Every row comes from one small tree of marks. The marks that hang from a mark follow it in brackets, in alphabetical order. Every link used is in the known rows. Which tree was each row made from?
Known rows:
kope(murop(gazani sumig)): [ -6.6 -29.8   5.1 -34.4 -24.0   5.4  10.8   2.0 -12.5 -25.9 -38.9 -32.4
  15.6  29.7 -23.8  -2.2  37.5  -5.2  -4.8   7.7  -8.9  -3.6  12.2  27.4
  21.8   8.0 -10.3  -8.8]
zonog(sumig(gevunit murop(gazani(rudeb vifu)))): [-31.6 -12.3 -19.9  -0.5  -0.8  -7.5   9.6 -13.5  -4.1 -29.8   2.8  -6.4
 -13.7  14.6 -68.8  14.0  19.2  -4.9  -7.5  -2.7  19.3  -0.1  -7.8  14.4
 -24.8  -6.6  -7.9 -36.5]
gevunit(sumig(murop(gazani(rudeb vifu) kope(numi)))): [-18.9 -45.9   6.7 -24.5  12.1  -5.8 -32.6 -30.5 -14.9 -14.7 -14.3  -2.3
 -12.3  11.9 -32.6  16.4  30.1  -3.6 -12.7   8.0  -2.4 -23.4   5.4  30.2
   6.4   5.4 -23.2 -38.7]
gazani(vifu): [  9.8   9.3   4.4 -10.9  -3.2  15.1   2.1  -0.4  -7.4 -21.7 -18.0  23.6
   7.9 -18.5  14.3   1.8 -13.6   6.8  16.5  30.6 -25.1  -6.6   2.2   2.5
 -11.7 -19.3  -4.9  -6.1]
zasel(gazani(rudeb(fofal) vifu)): [ 42.7  10.5  24.9  -4.9  -8.8  31.8   5.1  19.0 -14.0 -22.6 -10.8   2.3
  26.1 -11.5   1.8  -6.3  21.9   2.0  -0.6  38.0  -1.7  15.0 -15.3  10.9
  12.4  -0.2  -5.1 -57.1]
murop(gazani kope sumig): [-22.7 -61.0  34.7  -9.4   5.1 -17.8 -27.7 -30.8  45.4 -36.4 -47.3  -8.4
  32.7  17.6 -33.7  22.9  81.9 -10.8 -10.6  53.5  13.2  -4.7  -4.6  54.8
  59.9  -0.1  11.6  11.3]
kope(murop): [ -2.2 -11.5 -12.9 -26.0 -26.4  21.1  21.3  11.5 -34.6   3.2 -11.3 -15.7
   3.2  25.0   6.7  -7.3  -0.1  -7.0   2.6 -15.0 -19.2  -2.7  14.9  -4.9
  -3.7   8.8 -21.2 -12.7]
gazani(rudeb(fofal) vifu): [ 29.2   1.9  24.6   2.9 -17.1  40.7   1.5  15.5  -1.8 -39.2 -19.2   6.1
  10.0 -33.8  -5.0   6.2 -13.9   8.6   0.1  57.7 -30.5  -5.0 -10.5  11.9
 -15.8  -8.5  -5.9 -34.8]
sumig(gevunit murop(gazani(rudeb(fofal) vifu)) zonog): [-50.2   2.4  -6.6 -20.3 -30.7   1.2   5.9 -45.1 -16.5 -66.8  20.5 -43.3
  24.8  36.6 -69.9 -13.2   4.9  -3.6   4.5   5.7  33.6  -5.0 -19.1  21.3
 -59.5 -15.5  25.7 -34.2]
gevunit(sumig(murop(gazani(rudeb) kope) zonog)): [-50.2 -33.2  -3.2  -1.7   9.5 -30.1 -37.5 -31.5 -14.3 -19.2  -0.4 -22.0
  -4.3  17.8 -47.1   8.5  41.4  -5.5 -16.4  -7.8  17.9 -18.4  10.3  21.3
  -7.1  -1.3  -9.2 -28.8]
gevunit(sumig): [-15.3 -19.7  -0.1  -4.1  25.4 -27.8 -27.1  -5.7  -6.0  10.0  -1.6  -2.3
 -16.5  -8.3 -27.3  12.3   6.3   0.3 -11.6 -11.6  -5.4 -15.5  15.8   9.7
   6.5   1.4 -21.0 -23.5]
sumig(gevunit murop(gazani(rudeb) kope) zonog): [-67.4 -30.3  -6.6 -16.0 -28.7  -5.7  -2.3 -57.3  -5.9 -53.4  23.5 -37.6
  33.4  58.9 -62.0 -11.8  31.3 -18.5  -1.8  -0.2  35.9  -3.8 -15.1  28.6
 -38.6  -8.3  26.1 -23.3]
vifu(gazani): [  1.4  15.8  -2.2  13.6   9.2 -15.6 -20.2  -2.3   4.3 -13.1  14.1  -4.3
  14.4  15.3 -12.7  -4.6  20.0  -1.8   7.9  -3.1  30.8   5.8   8.7  -2.8
  12.4   7.9  27.9  -2.5]
numi(kope(murop(sumig))): [  0.5 -43.7  -2.0 -41.3 -17.1  13.4  -0.9  10.1 -11.8  -4.4 -20.2  -8.7
  22.8  23.4  15.4  25.3  26.1 -11.0  18.4 -20.9  -3.5 -15.3  29.6   8.2
  13.2  -8.1 -16.4   9.8]
zonog(sumig(gevunit murop)): [-44.0  -9.5 -32.7  -2.3   4.6 -13.7  11.9 -10.6  -2.3  -6.1  17.9  -6.0
 -23.6  15.1 -64.2  20.0   8.5  -6.6  -1.2 -31.4  28.1   3.9  -4.3  -6.1
 -29.5   0.4 -10.2 -31.6]
kope(murop(gazani(rudeb vifu) sumig(gevunit)) numi): [ 20.1 -46.7   1.8 -69.3 -28.3  22.3  17.2  -6.4 -34.8 -50.0 -52.4 -30.2
  11.0  32.4 -14.7   5.4  15.3  -1.8  -0.6   9.1 -50.0 -13.0   5.5  37.0
   9.6  13.4 -15.4 -42.3]
gazani(rudeb): [ 18.0 -14.4  10.4  11.4 -13.3  17.2   2.4  12.4  -2.5 -15.9   1.5  -6.8
   5.9  -1.5   0.0 -11.2   0.1  -0.2 -12.0  16.3 -23.0  -0.7  -2.2  12.8
  -7.0   5.1   3.9 -22.4]
zonog(sumig(gevunit murop(gazani(rudeb(fofal) vifu)))): [-31.0  -9.2 -15.7   1.3  -1.6  -4.1   8.0 -12.3  -0.5 -31.8   1.5 -11.6
 -15.5   8.7 -76.0  21.4  18.5  -4.0  -9.2   3.5  26.9   1.1 -11.7  13.4
 -23.4  -3.6  -9.5 -39.5]
fofal(rudeb(gazani(vifu))): [ 30.7  14.0  -5.2 -34.5   6.9  42.0  14.0   9.6  15.6 -44.8  -4.2 -18.8
  11.2 -12.0  -2.6  10.0  22.4  20.0 -24.7   2.5 -12.7  -9.9 -17.6 -14.4
 -31.3  -3.0  22.5   8.7]
sumig(murop(gazani(rudeb(fofal)) kope) zonog): [-48.9 -15.7   0.5   3.0 -24.4   3.3 -17.7 -37.4  -9.4 -41.5   1.2 -32.0
  15.0  31.8 -34.8   2.1  50.7  -8.6  -9.1  11.5  41.1  -1.1 -13.8  14.6
 -18.9  -1.7  14.7  -9.2]
gevunit(sumig(murop(gazani kope(numi)) zonog)): [-48.6 -29.7  -9.3 -15.2  15.2 -33.8 -38.8 -38.1 -20.3 -12.9  -6.4 -19.7
 -12.9  19.3 -39.7  18.0  38.9  -4.8 -13.0 -20.1  19.5 -19.0   9.6  15.8
  -3.6   1.2 -14.4 -25.6]
numi(kope(murop(gazani(rudeb(fofal) vifu) sumig))): [ 13.8 -42.9  15.3 -38.6 -23.5  23.1  -4.8   9.4  -9.3 -29.5 -35.6 -13.9
  30.2  16.3   2.4  26.3  36.3  -7.8  10.7  13.1  -4.5 -19.3  22.0  28.1
  19.3 -12.2 -17.0   2.1]
fofal(rudeb): [ 29.7   2.9  -8.1  -8.0   4.3  26.4  13.2  10.0  19.8 -16.0   7.7 -18.4
  -1.1   3.2   7.0 -12.1  24.3  20.2 -10.2  -2.6 -18.8 -19.9  -4.1 -20.2
 -21.1  12.3  19.2   9.0]
zonog(sumig): [-15.5   1.6 -23.1  22.9  17.8 -22.7  -1.2  16.3   0.7   5.4  -9.0   8.2
 -27.9 -13.7 -25.9  25.9  20.9  -1.9 -10.6 -14.3   6.4   5.5   5.0 -10.3
   1.6  -2.1 -19.0 -11.3]

Which tree is each row?
[-18.4 -25.6   4.5 -15.1  10.7  -9.5 -25.4 -20.7 -15.3 -16.1  -4.3  -9.9
 -13.3   5.8 -44.7   4.9  18.0   3.4 -12.7   3.4   4.4 -20.3   6.8  27.1
  -7.4   0.5 -17.3 -38.5] => gevunit(sumig(murop(gazani(rudeb vifu))))
[-60.6 -56.2   8.6 -15.4  -1.3 -26.2 -14.4 -33.4  38.7 -31.8 -11.8 -15.0
  37.9  17.4 -44.2  22.2  42.1 -14.1  10.1   9.3   5.4   0.1   0.9  21.5
   8.0  -5.4  21.7  -7.3] => murop(kope sumig(gevunit zonog))
[-12.2 -42.4  -1.4 -41.3 -20.3  -0.8  -3.7  -4.9 -12.6 -25.5 -20.3 -24.3
  35.0  37.7  -6.0  18.9  36.1 -14.4  13.6 -16.3   6.9 -17.5  25.9  23.4
  10.0 -15.8  -6.8  12.2] => numi(kope(murop(gazani sumig(gevunit zonog))))
[ -3.5 -33.0  13.9 -27.4 -20.0  35.4 -10.9 -35.7  -8.8 -36.5 -19.2  -4.4
   3.1  22.0 -16.2  12.7  35.0  -4.8  -3.3  33.7  12.1  -9.4 -18.5  27.3
   0.6   8.2  -4.6 -25.4] => sumig(murop(gazani(rudeb(fofal) vifu) kope(numi)))
[-35.6 -16.5  -3.2 -35.9 -18.9   5.3  13.4 -48.2  -3.2 -31.5  24.7 -29.1
  12.7  52.2 -65.3 -13.6   4.7  -8.4   2.3  -5.9  41.1  -5.0 -19.0  28.6
 -28.6   0.7  15.3 -21.6] => sumig(gevunit murop(gazani))
[-30.9 -43.0  -5.8 -24.9  18.2 -11.1 -30.0 -28.7 -12.3   9.4   0.0  -1.7
 -22.6  11.8 -29.3  22.6  20.3  -3.7  -6.7 -21.0   6.6 -19.4   8.6  10.3
   2.1  12.6 -25.1 -35.0] => gevunit(sumig(murop(kope(numi))))
[ 14.9  10.3  13.5  23.2  -1.6   3.3 -21.8   8.5   8.8 -26.2  12.8 -16.5
  14.2   5.4 -25.6  -2.6  18.8  -0.6  -3.1  15.8  27.2   6.4   0.8   4.7
   9.2  15.6  27.9 -22.8] => vifu(gazani(rudeb(fofal)))
[-42.2 -30.1 -22.8  -9.6   6.8 -15.2   0.0 -26.9  -0.4 -15.4  -1.8  -3.9
 -18.1  27.6 -61.1  28.9  36.0 -14.3  -8.8 -14.4  28.8  -0.4  -8.4  13.5
  -5.4   3.4 -13.4 -27.7] => zonog(sumig(gevunit murop(gazani kope(numi))))
[-66.2 -26.9  -1.9 -15.0 -28.4  -1.5  -4.3 -56.2  -2.4 -54.3  22.0 -42.8
  31.0  52.6 -70.8  -3.7  31.2 -17.3  -3.3   6.3  43.8  -3.2 -20.1  25.9
 -36.8  -4.7  24.4 -26.5] => sumig(gevunit murop(gazani(rudeb(fofal)) kope) zonog)
[-27.3 -54.5  16.9 -18.9   6.2 -30.7 -34.7 -37.1  21.4 -46.8 -56.1 -20.6
  23.1  19.8 -22.5  30.0  81.9  -7.8  -9.8  27.6   5.7  -5.9  -2.3  43.8
  47.9   1.4  12.9   6.9] => murop(gazani kope(numi) sumig(zonog))
[-32.8 -55.9  20.1 -39.0   0.1 -22.9 -24.8 -50.4  20.7 -71.0 -54.5 -11.6
  42.2  20.5 -38.3  27.5  59.9  -9.7   6.4  45.6  -9.1 -11.8  -6.9  53.5
  27.1 -13.6  15.6  -8.0] => murop(gazani(vifu) kope(numi) sumig(gevunit zonog))
[-76.1 -23.4 -12.8 -21.7 -22.3 -13.3  -4.2 -63.3  -5.3 -45.2  23.3 -34.5
  30.6  60.2 -61.6  -5.8  31.6 -18.1   4.4  -7.8  47.2  -3.3 -14.4  22.1
 -35.7 -11.3  24.7 -13.0] => sumig(gevunit murop(gazani kope) zonog)
[ -2.2 -27.9 -21.3 -56.6 -19.5   6.2  10.9   3.8 -41.1 -16.5 -40.7 -32.3
  -8.2  23.0   5.6  14.1  12.5   0.7   6.3 -38.1 -34.5  -4.6  15.5  -4.8
  -0.5  20.3 -18.5 -26.6] => kope(murop(sumig(zonog)) numi)
[ 15.5 -38.2  -3.8 -59.8 -18.7  10.1   8.4  -3.4 -33.3 -25.3 -54.7 -33.1
  -3.6  33.6  -4.4  11.4  30.5  -0.5  -4.2  -9.9 -27.2  -8.4   9.6  25.0
  27.2  23.8 -19.7 -21.5] => kope(murop(gazani sumig) numi)
[ 12.7 -45.6  10.6 -40.8 -22.9  19.0  -2.9   7.5 -13.3 -28.1 -34.3  -9.3
  32.7  23.3  11.2  19.8  35.6  -9.3  13.0   8.0 -12.7 -20.1  27.2  28.9
  18.4 -15.8 -15.0   5.4] => numi(kope(murop(gazani(rudeb vifu) sumig)))
[-28.1 -42.7   1.1 -23.6  17.9 -17.2 -34.0 -35.1 -11.1  -2.0  -8.7  -7.8
 -17.2  18.4 -38.4  18.9  35.2  -5.2 -14.3  -8.1  14.0 -21.0   6.1  24.9
  12.7  10.7 -23.2 -29.5] => gevunit(sumig(murop(gazani kope(numi))))
[  3.7  27.2  16.6 -32.8   2.3  32.9  -1.7   2.4   5.1 -43.9 -19.7 -14.7
  12.0 -40.4 -38.7  53.4  -2.1   4.1 -25.2  23.6  33.7  15.6 -34.3   4.9
  -9.5 -13.3  -1.0 -11.8] => rudeb(fofal gazani(vifu))
[ 41.2   4.3  17.9  -7.4  -8.7  26.0   6.6  17.0 -19.9 -21.9  -9.8   9.8
  29.6  -1.6  15.1 -17.9  21.7   0.2   1.9  30.2 -14.9  13.1  -8.8  12.5
   9.9  -4.8  -1.7 -51.6] => zasel(gazani(rudeb vifu))
[ 22.8 -20.7 -11.8 -50.7 -22.4  17.0  11.7  -3.5 -53.3 -14.3 -39.6 -24.5
  -8.9  37.4  13.9   2.6  15.8  -4.6  -8.6 -13.9 -27.6 -10.3   7.1  14.8
  17.3  19.7 -28.3 -17.9] => kope(murop(gazani) numi)
[ 36.9 -20.1   0.4 -49.3 -30.3  37.2  12.2   3.9 -53.5 -34.5 -49.4 -21.5
  -4.3  21.6  12.4   4.1   9.1  -0.8  -8.4  14.9 -42.5 -12.7   2.0  20.7
  10.0  15.9 -30.7 -34.5] => kope(murop(gazani(rudeb(fofal) vifu)) numi)
[-48.1 -10.3 -11.5  -6.1  13.8 -37.6 -32.1 -28.0 -20.4 -14.9   3.4 -28.3
 -12.8  13.6 -50.9   4.7  27.0   1.5 -12.2 -23.7  26.7 -16.0  10.6  13.1
 -16.9  -3.8  -9.1 -24.3] => gevunit(sumig(murop(gazani) zonog))
[-71.8 -18.9  -9.4 -26.0 -23.8  -6.5  -2.3 -64.3  -8.6 -56.4  13.8 -23.6
  34.9  51.3 -54.6  -4.7  24.7 -14.1  11.9   7.3  34.7  -7.7 -14.7  23.1
 -41.6 -21.2  22.5 -14.2] => sumig(gevunit murop(gazani(vifu) kope) zonog)
[  0.9 -19.0  27.6 -18.1   2.1 -11.6 -12.6 -13.5  24.5 -53.6 -50.8  -8.6
  24.1  -5.9 -34.3   9.8  42.4   9.0   1.7  52.3  -2.6  -7.0  -1.9  47.8
  28.0 -14.1  12.4   1.6] => murop(gazani(vifu) sumig)
[-18.4 -25.1  22.9 -13.6 -13.7 -20.0  -7.6 -21.2  18.4 -85.2 -32.0 -33.0
  44.6   8.7 -61.1  -5.1  34.2   2.6  -2.2  48.4 -10.7  -6.6  -5.5  55.2
  -4.4 -21.7  30.4 -21.4] => murop(gazani(rudeb vifu) sumig(gevunit zonog))
[-60.9 -23.0 -13.3 -39.7 -21.6  -4.9  -4.5 -66.8 -17.9 -55.4   6.1 -23.0
  25.1  51.7 -45.8   2.6  21.5 -12.4  12.1  -1.7  25.8  -9.5 -16.1  21.9
 -38.3 -13.9  18.1 -20.3] => sumig(gevunit murop(gazani(vifu) kope(numi)) zonog)
[-29.4 -22.9 -21.8   2.6   9.5 -12.1  -9.1 -14.4  -5.1  -6.7 -15.2   3.2
 -28.3  13.3 -36.3  33.5  49.2  -8.0 -13.4 -10.1  26.4   0.5  -4.3   5.3
   6.9   6.1 -19.7 -16.4] => zonog(sumig(murop(gazani kope(numi))))
[-33.0 -26.5 -14.4 -38.6 -28.0   0.0  21.3   0.7 -17.7 -22.3 -14.3 -36.7
  19.0  30.8 -30.4  -2.1   8.8  -6.5  10.0 -22.4 -13.8  -0.6  15.4   3.3
 -14.6   3.5  -3.8 -22.3] => kope(murop(sumig(gevunit zonog)))
[ 17.8 -34.4   6.1 -33.5 -25.7  23.8  -1.2   7.6 -27.9 -21.1 -24.1  -3.4
  28.7  27.1  25.4  11.9  25.9 -12.9  10.4   5.4 -12.6 -21.9  24.8  23.0
  11.3 -18.2 -19.7   8.8] => numi(kope(murop(gazani(rudeb vifu))))
[ 29.9 -37.2   8.3 -58.8 -27.4  29.4   9.3   4.4 -33.9 -44.5 -64.2 -29.5
   0.9  15.8  -7.3  15.6  24.5   3.2  -4.5  17.3 -42.2 -10.3   3.9  30.3
  19.6  19.4 -23.0 -38.1] => kope(murop(gazani(rudeb(fofal) vifu) sumig) numi)
[-65.2 -27.6 -15.9 -34.8 -20.1 -12.2  -5.2 -66.9 -14.3 -45.1  15.4 -34.5
  21.5  60.8 -52.6   0.7  28.1 -16.2   3.8 -17.0  37.8  -5.7 -15.6  21.0
 -32.7  -4.0  19.0 -17.8] => sumig(gevunit murop(gazani kope(numi)) zonog)
[  6.5 -40.7   6.9 -43.7 -17.9  12.7  -4.4   2.8 -12.7 -23.6 -35.1  -6.8
  30.2  24.0  11.9  22.4  36.3 -10.5  16.8   2.4  -4.8 -20.7  27.5  24.4
  19.7 -16.8 -16.1  13.9] => numi(kope(murop(gazani(vifu) sumig)))
[  9.5 -31.8  -0.4 -32.9 -19.1  13.7  -2.5   3.0 -24.0  -7.9 -18.3  -8.7
  24.1  33.9  20.0  15.9  29.7 -14.7   8.5 -10.1   4.7 -19.2  24.9  17.3
  17.8 -12.7 -20.2  18.0] => numi(kope(murop(gazani)))
[-15.0 -55.2  38.1 -17.1   2.6  -5.4 -26.7 -30.2  39.9 -51.8 -59.7   7.7
  38.5   4.0 -24.5  24.0  72.4  -5.7   1.7  74.6  -4.5 -10.1  -2.5  56.0
  52.1 -13.4   8.3   8.0] => murop(gazani(vifu) kope sumig)
[-30.1 -29.4   5.5 -16.7 -13.3  13.4  -9.8 -39.8   1.7 -16.8  -1.2  -6.3
   7.9  38.0 -23.7   2.9  44.4  -9.8  -3.2  14.6  36.7  -4.7 -12.8  24.1
   5.3   4.2   3.4  -1.7] => sumig(murop(gazani kope))
